What can hang from each mark:
P: T V
V: B N P X Z
A: V
Z: H
X: V
B: V
T: B P
E: V

Known rows, with every way that one mark hangs from another:
B(V(N P Z)): [ 5.765 -0.435  1.944 -1.665  2.699  1.964  1.743  0.719 -0.115 -2.525
 -2.146 -5.141 -0.365  1.026 -2.817 -3.193 -0.410  2.242 -0.862 -0.601
 -3.933  5.341]
V(N P Z(H)): [ 6.749 -0.777  0.337 -0.911  1.235  1.752  1.506  1.267  0.276 -2.710
 -1.075 -3.447 -0.809  2.517 -0.863 -2.280 -0.049  2.515 -0.543 -0.166
 -2.555  4.224]
B(V): [ 2.649 -1.339  1.119 -0.303  2.647 -0.405  1.189  0.106  0.311 -1.913
 -1.390 -2.527 -0.936  2.745 -3.331 -2.873  0.318  1.410 -0.919 -0.757
 -3.571  2.215]
T(P(V(B N X))): [ 6.813 -0.326  0.051 -2.207  1.797  1.339  2.764  0.728  2.299 -5.159
 -1.456 -2.190 -0.555  2.027 -0.108 -3.657  0.069  0.913 -1.925  0.865
  2.345  4.548]
A(V(B Z)): [ 5.794 -0.796  0.010 -2.070  1.140  0.616  1.483  0.835 -0.875 -2.122
 -3.090 -1.674  0.034  4.148 -1.210 -2.093 -0.186  1.789 -1.860  0.669
 -3.054  4.144]
T(B(V(N))): [ 3.738  0.757  1.536 -0.730  2.659  1.175  0.961  0.115 -0.086 -3.021
 -0.357 -2.941 -0.688  2.336 -3.212 -3.117 -1.054  2.118 -0.730 -0.717
 -1.923  3.091]
T(P(V(Z))): [ 7.398 -0.025  0.209 -1.554  3.018  0.791  1.264  0.841  2.450 -4.752
 -0.710 -0.492 -0.177  2.650 -1.187 -2.877  1.152  1.151 -1.208 -0.071
 -1.879  3.559]
X(V(B N P)): [ 4.796 -1.091  1.579 -2.637  2.354  0.957  2.171  0.584  0.174 -0.811
 -1.706 -2.701 -0.522  1.747 -1.954 -2.952 -0.818  1.527 -1.301 -0.101
 -1.079  4.341]
E(V): [ 2.527 -0.426  0.230 -1.227  3.227 -0.300  1.132  0.260 -0.083 -1.030
 -1.557 -1.182 -1.678  2.370 -2.293 -2.764  1.262  0.766 -1.011 -0.437
 -1.626  1.724]
B(V(X Z)): [ 5.253 -1.129  0.746 -1.354  2.579  1.122  2.291  0.684  0.953 -3.603
 -3.014 -3.864 -1.180  2.336 -2.362 -3.592  0.439  0.955 -1.257 -0.294
 -3.658  3.777]
E(V(P(T))): [ 4.382 -1.472  0.600 -2.299  4.341  1.915  1.502  0.393  1.300  0.764
 -2.024 -1.884 -0.751  1.999 -3.467 -2.404  0.719  0.531 -0.995 -0.785
 -1.963  2.499]
P(T V): [ 5.152 -2.276  0.536 -1.775  3.020  2.033  0.855  0.505  3.539 -1.531
 -0.619  0.808 -0.307  3.953 -1.792 -2.732  0.738  0.364 -1.115 -0.699
 -2.570  2.087]
X(V(B P)): [ 5.017 -1.778  1.188 -2.507  2.246  0.069  2.203  0.369  0.041  0.194
 -2.113 -1.963 -0.501  2.430 -2.765 -2.581  0.014  1.109 -1.371 -0.705
 -2.381  3.208]
E(V(B N X)): [ 3.756 -0.264  0.245 -2.371  2.127  1.281  2.425  0.462  0.008 -2.415
 -2.914 -3.421 -1.753  1.738 -1.296 -3.729  0.258  0.717 -1.832  0.865
  1.381  4.102]
P(V): [ 4.441 -1.618  0.559 -1.233  2.009  0.476  1.114  0.307  2.099 -2.428
 -0.802  0.147 -0.839  3.578 -0.899 -2.902  1.326  0.684 -1.102 -0.935
 -2.892  1.966]
A(V(N X Z)): [ 5.579  0.000 -0.744 -1.909  1.566  2.565  2.141  1.538  1.654 -4.294
 -2.955 -2.419 -0.955  2.002  1.177 -2.834 -0.666  1.407 -1.709  0.756
 -1.775  4.618]
P(T V(X)): [ 5.796 -2.478 -0.168 -2.161  2.691  2.664  1.861  0.741  4.669 -2.426
 -1.636 -0.002 -0.764  3.437 -0.915 -3.254  0.910 -0.360 -1.455 -0.598
 -1.424  2.288]
E(V(N X Z(H))): [ 5.668  0.528 -0.605 -1.276  1.879  2.035  2.391  1.323  0.666 -3.833
 -1.975 -3.026 -1.960  1.925 -0.402 -3.347  0.573  1.496 -1.124  0.482
 -0.295  3.660]
E(V(B N P)): [ 4.218 -0.367  1.282 -2.590  2.357  1.106  2.131  0.263 -1.243 -0.631
 -2.382 -3.939 -0.865  1.520 -2.415 -3.057  0.257  1.612 -1.501  0.199
 -0.239  4.578]
P(T(B(V))): [ 4.593 -0.621  1.247 -1.101  3.788  1.648  0.708  0.073  1.182 -1.362
 -0.681 -1.711 -0.124  3.665 -4.917 -2.529 -0.772  1.202 -0.817 -1.043
 -2.728  1.916]
V(B P(T) X Z): [ 8.574 -2.711  0.568 -3.514  2.382  2.825  2.487  0.939  1.309 -1.476
 -3.965 -3.709 -0.163  3.148 -2.379 -2.826  0.095  0.519 -1.604  0.456
 -1.658  4.993]
T(P): [ 4.131 -0.450 -0.422 -0.380  3.426 -1.174  0.908  0.550  1.026 -2.757
 -0.534 -0.655 -0.935  2.223 -1.962 -2.075  0.513  1.169 -0.925  0.135
 -0.074  1.994]
A(V): [ 2.795 -0.937 -0.622 -0.792  1.754  0.159  1.122  0.651  0.442 -1.565
 -1.652 -0.150 -0.730  3.321 -0.582 -1.839  0.203  1.353 -1.433 -0.281
 -3.100  1.840]
V(B N X Z): [ 6.383 -0.878  0.437 -2.583  1.303  1.644  2.098  1.050  0.431 -3.915
 -3.081 -3.722 -1.026  2.530 -0.576 -3.471 -0.246  1.204 -1.618  1.386
  0.069  5.495]
B(V(N Z)): [ 4.661 -0.125  1.586 -1.048  2.659  1.331  1.099  0.723  0.327 -3.494
 -1.591 -3.976 -0.654  1.913 -2.598 -3.519 -0.648  2.005 -0.866  0.097
 -3.228  4.780]
V(N P X): [ 4.827 -1.519  0.179 -1.841  2.026  1.706  2.364  0.861  1.654 -2.460
 -2.151 -3.360 -1.499  0.968 -0.158 -3.000  0.097  0.920 -1.094 -0.143
 -0.896  3.934]

Rows:
[ 5.635 -1.394  0.556 -2.447  0.916  2.075  2.437  0.598  1.941 -3.837
 -1.983 -2.092 -0.904  3.058  0.208 -3.896  0.378  0.706 -1.903  0.517
  0.282  4.407] -> P(V(B N X))
[ 6.540 -1.644  0.160 -2.460  1.463  0.778  2.079  0.812  0.070 -3.186
 -3.605 -3.089 -0.925  3.466 -1.377 -3.126  0.588  0.834 -1.634  0.927
 -1.307  4.273] -> V(B X Z)
[ 5.693 -0.467  0.750 -2.346  3.419  1.100  1.782  0.618 -0.410 -1.233
 -2.726 -3.190 -1.032  1.611 -2.517 -2.754  1.368  1.188 -1.071 -0.773
 -3.532  3.634] -> E(V(P Z))
[ 7.545 -1.574  0.331 -1.867  3.135  2.442  1.829  1.299  2.108 -0.672
 -1.105 -1.249 -0.166  3.153 -2.954 -2.065 -0.107  1.370 -0.656 -0.851
 -3.844  2.849] -> X(V(P(T) Z(H)))
[ 5.316 -1.799  0.485 -2.624  1.245  1.287  2.718  0.651  0.378 -2.283
 -2.950 -3.992 -1.001  1.917 -0.702 -2.988 -0.174  1.124 -1.618  0.490
  0.276  4.902] -> V(B N P X)
[ 5.136 -0.429  1.024 -1.527  2.395  2.148  2.155  0.982  1.138 -4.434
 -2.603 -4.506 -1.159  1.295 -1.471 -3.981 -0.456  1.428 -1.244  0.224
 -2.339  4.918] -> B(V(N X Z))
[ 6.106 -1.143  1.673 -1.511  2.717  0.880  1.785  0.456 -0.174 -1.712
 -2.501 -4.371 -0.330  1.997 -3.521 -2.899  0.294  1.785 -0.938 -1.191
 -5.367  4.126] -> B(V(P Z))
[ 6.676 -1.826  1.766 -2.088  3.813  2.550  1.451  0.637  1.525 -0.929
 -2.575 -3.821  0.263  2.449 -4.567 -2.700 -0.183  1.427 -0.975 -0.927
 -4.892  4.269] -> B(V(P(T) Z))
[ 6.543 -1.201  1.894 -2.125  3.596  3.392  1.500  0.916  1.593 -1.759
 -2.013 -4.588  0.155  1.604 -3.748 -3.082 -1.004  1.785 -0.881 -0.413
 -3.375  5.559] -> B(V(N P(T) Z))
[ 5.076 -0.283  0.910 -2.465  2.615  0.382  1.497  0.364 -1.395 -1.623
 -3.002 -2.753 -0.917  3.197 -2.970 -3.039  1.032  1.178 -1.492  0.545
 -1.772  4.046] -> E(V(B Z))
[ 6.156 -0.054 -0.411 -1.127 -0.176  1.442  1.642  1.263 -0.798 -3.343
 -1.740 -2.317  0.035  4.452 -0.249 -2.085 -0.945  2.954 -1.572  1.105
 -1.714  4.466] -> A(V(B N Z(H)))
[ 7.530  1.360  0.220 -1.294  3.627  1.291  2.295  0.605  0.766 -5.429
 -1.825 -3.612 -0.588  1.694 -3.418 -3.196 -0.282  1.387 -1.176 -0.237
 -1.151  3.714] -> T(B(V(X Z)) P)
[ 8.334  1.929  0.663 -1.864  3.026  2.220  1.148  0.783  1.774 -5.826
  0.187 -0.986  0.166  2.202 -1.129 -3.079 -0.235  1.778 -0.984 -0.094
 -0.204  4.394] -> T(B P(V(N Z)))
[ 4.819 -1.015  0.135 -2.815  3.945  3.514  2.485  0.861  2.335 -1.126
 -2.711 -3.215 -1.348  0.500 -1.807 -3.354  0.103  0.243 -1.385 -0.150
  0.116  3.933] -> E(V(N P(T) X))
[ 5.480 -1.689  1.512 -3.041  3.285  2.358  1.918  0.706  1.702  0.215
 -1.597 -2.195  0.072  2.156 -3.022 -2.576 -1.494  1.102 -1.323  0.154
 -0.680  4.468] -> X(V(B N P(T)))
[ 5.324 -1.430  0.458 -2.798  2.307  0.932  3.191  0.276 -0.614 -0.793
 -3.925 -3.946 -1.339  1.919 -2.270 -3.202  1.299  0.468 -1.883 -0.213
 -0.586  3.635] -> E(V(B P X))
[ 8.916 -0.526  0.122 -1.556  2.119  3.290  0.943  0.837  2.457 -3.418
  0.157  0.449  0.252  5.588 -2.321 -2.353  0.355  1.487 -0.663 -1.050
 -2.871  2.256] -> P(T(B) V(Z(H)))
[ 6.571 -0.765  1.266 -2.103  2.432  2.682  2.881  1.006  0.945 -3.726
 -3.188 -5.957 -0.886  0.445 -1.944 -3.731 -0.428  1.541 -1.182 -0.332
 -3.067  5.636] -> B(V(N P X Z))
[ 5.749 -2.535  1.040 -2.432  2.265  1.693  1.204  0.285  2.519 -1.150
 -1.254 -0.135  0.152  4.965 -2.656 -2.790  0.432  0.542 -1.614 -0.061
 -1.467  3.055] -> P(T V(B))
[ 5.028 -1.595 -0.928 -1.811  1.627  1.406  2.859  0.861  1.221 -1.621
 -3.243 -2.108 -0.862  2.026  0.047 -2.148  0.252  0.945 -1.756 -0.624
 -2.761  2.675] -> A(V(P X))
[ 6.236 -0.805  0.507 -1.416  1.355  0.139  1.816  0.957 -0.310 -2.133
 -1.493 -1.155 -0.526  4.322 -2.281 -2.440 -0.078  1.825 -1.108  0.214
 -2.605  3.060] -> X(V(B Z(H)))
[ 5.547 -0.015  0.243 -2.054  1.096  1.547  1.281  1.056 -0.427 -3.108
 -2.645 -2.376  0.110  3.247 -0.355 -2.488 -1.036  2.306 -1.789  1.222
 -1.633  5.379] -> A(V(B N Z))
[ 5.073 -2.011 -0.289 -2.043  2.743  2.245  1.536  0.785  1.799  0.219
 -2.126 -1.019  0.093  3.125 -1.809 -1.544 -0.246  1.138 -1.446 -0.645
 -3.358  2.522] -> A(V(P(T)))
[ 4.587 -1.565  1.583 -1.640  3.741  2.787  1.431  0.552  1.713 -0.685
 -1.330 -3.776 -0.112  1.545 -3.751 -2.865 -1.047  1.597 -0.889 -0.692
 -2.773  4.269] -> B(V(N P(T)))
[ 7.762 -1.415 -0.699 -1.208  0.753  1.907  2.501  1.225  2.608 -4.846
 -1.533 -1.146 -1.126  4.285  0.296 -3.154  1.585  0.905 -1.126 -0.479
 -2.881  2.703] -> P(V(X Z(H)))
[ 4.190  0.609  0.800 -1.744  3.257  1.411  1.036  0.875 -0.072 -2.739
 -1.792 -2.562 -1.341  1.389 -1.526 -3.212  0.383  1.313 -1.037  0.273
 -1.578  4.331] -> E(V(N Z))
[ 8.043 -0.321  0.562 -2.198  2.417  0.581  1.780  0.631  1.226 -4.350
 -1.581 -1.341  0.311  3.505 -1.831 -2.895  0.900  1.361 -1.605  0.562
 -0.715  4.477] -> T(P(V(B Z)))
[ 6.067 -0.921  0.993 -2.597  4.266  2.445  1.420  0.468  1.993  0.269
 -0.800 -0.382 -0.152  2.539 -3.843 -1.988 -0.764  0.689 -0.750 -1.475
 -2.515  1.952] -> X(V(P(T(B))))
[ 6.441  0.722  0.042 -1.092  3.181  0.647  1.217  0.170  1.845 -4.077
  0.435  0.412 -0.165  3.024 -1.839 -2.473  0.715  1.167 -1.052 -0.789
 -0.365  1.838] -> T(B P(V))
[ 8.379 -1.996  0.374 -2.010  1.097  2.584  1.508  0.894  2.035 -2.582
 -1.094 -0.576  0.445  6.010 -2.111 -2.506  0.480  1.391 -1.338  0.013
 -2.240  3.539] -> P(T V(B Z(H)))
[ 6.845 -0.938 -0.375 -2.049  1.870  0.522  2.855  0.466  2.269 -4.350
 -1.889 -1.426 -0.452  2.856 -0.942 -3.188  0.925  0.438 -1.982  0.405
  0.953  3.475] -> T(P(V(B X)))
[ 7.730 -1.461  0.329 -1.477  2.087  3.115  1.162  1.456  1.958 -1.919
 -1.051 -2.808 -0.180  2.971 -1.884 -2.056 -0.554  2.039 -0.559  0.028
 -2.127  4.458] -> V(N P(T) Z(H))
[ 6.833 -1.274  1.558 -2.990  2.388  0.855  2.260  0.645 -0.118 -1.011
 -2.795 -2.712 -0.165  2.516 -2.815 -2.749  0.094  1.258 -1.332 -0.380
 -3.357  4.438] -> X(V(B P Z))
[ 7.435 -0.950  0.804 -3.033  1.100  2.718  2.429  0.906  1.637 -4.901
 -2.693 -2.788 -0.647  2.998  0.140 -3.948  0.287  0.941 -1.836  0.778
 -0.646  5.810] -> P(V(B N X Z))
[ 7.572 -1.392 -0.266 -3.056  0.913  1.860  3.155  1.042 -0.158 -2.508
 -4.666 -3.625 -0.114  2.907 -0.535 -2.416 -0.014  1.349 -2.198  0.343
 -2.839  4.999] -> A(V(B P X Z))
[ 6.361 -0.178  1.386 -1.734  3.793  2.452  0.727  0.375  1.030 -2.294
 -1.370 -2.534  0.203  3.745 -5.010 -2.736 -0.701  1.493 -0.782 -0.696
 -3.477  3.257] -> P(T(B(V(Z))))
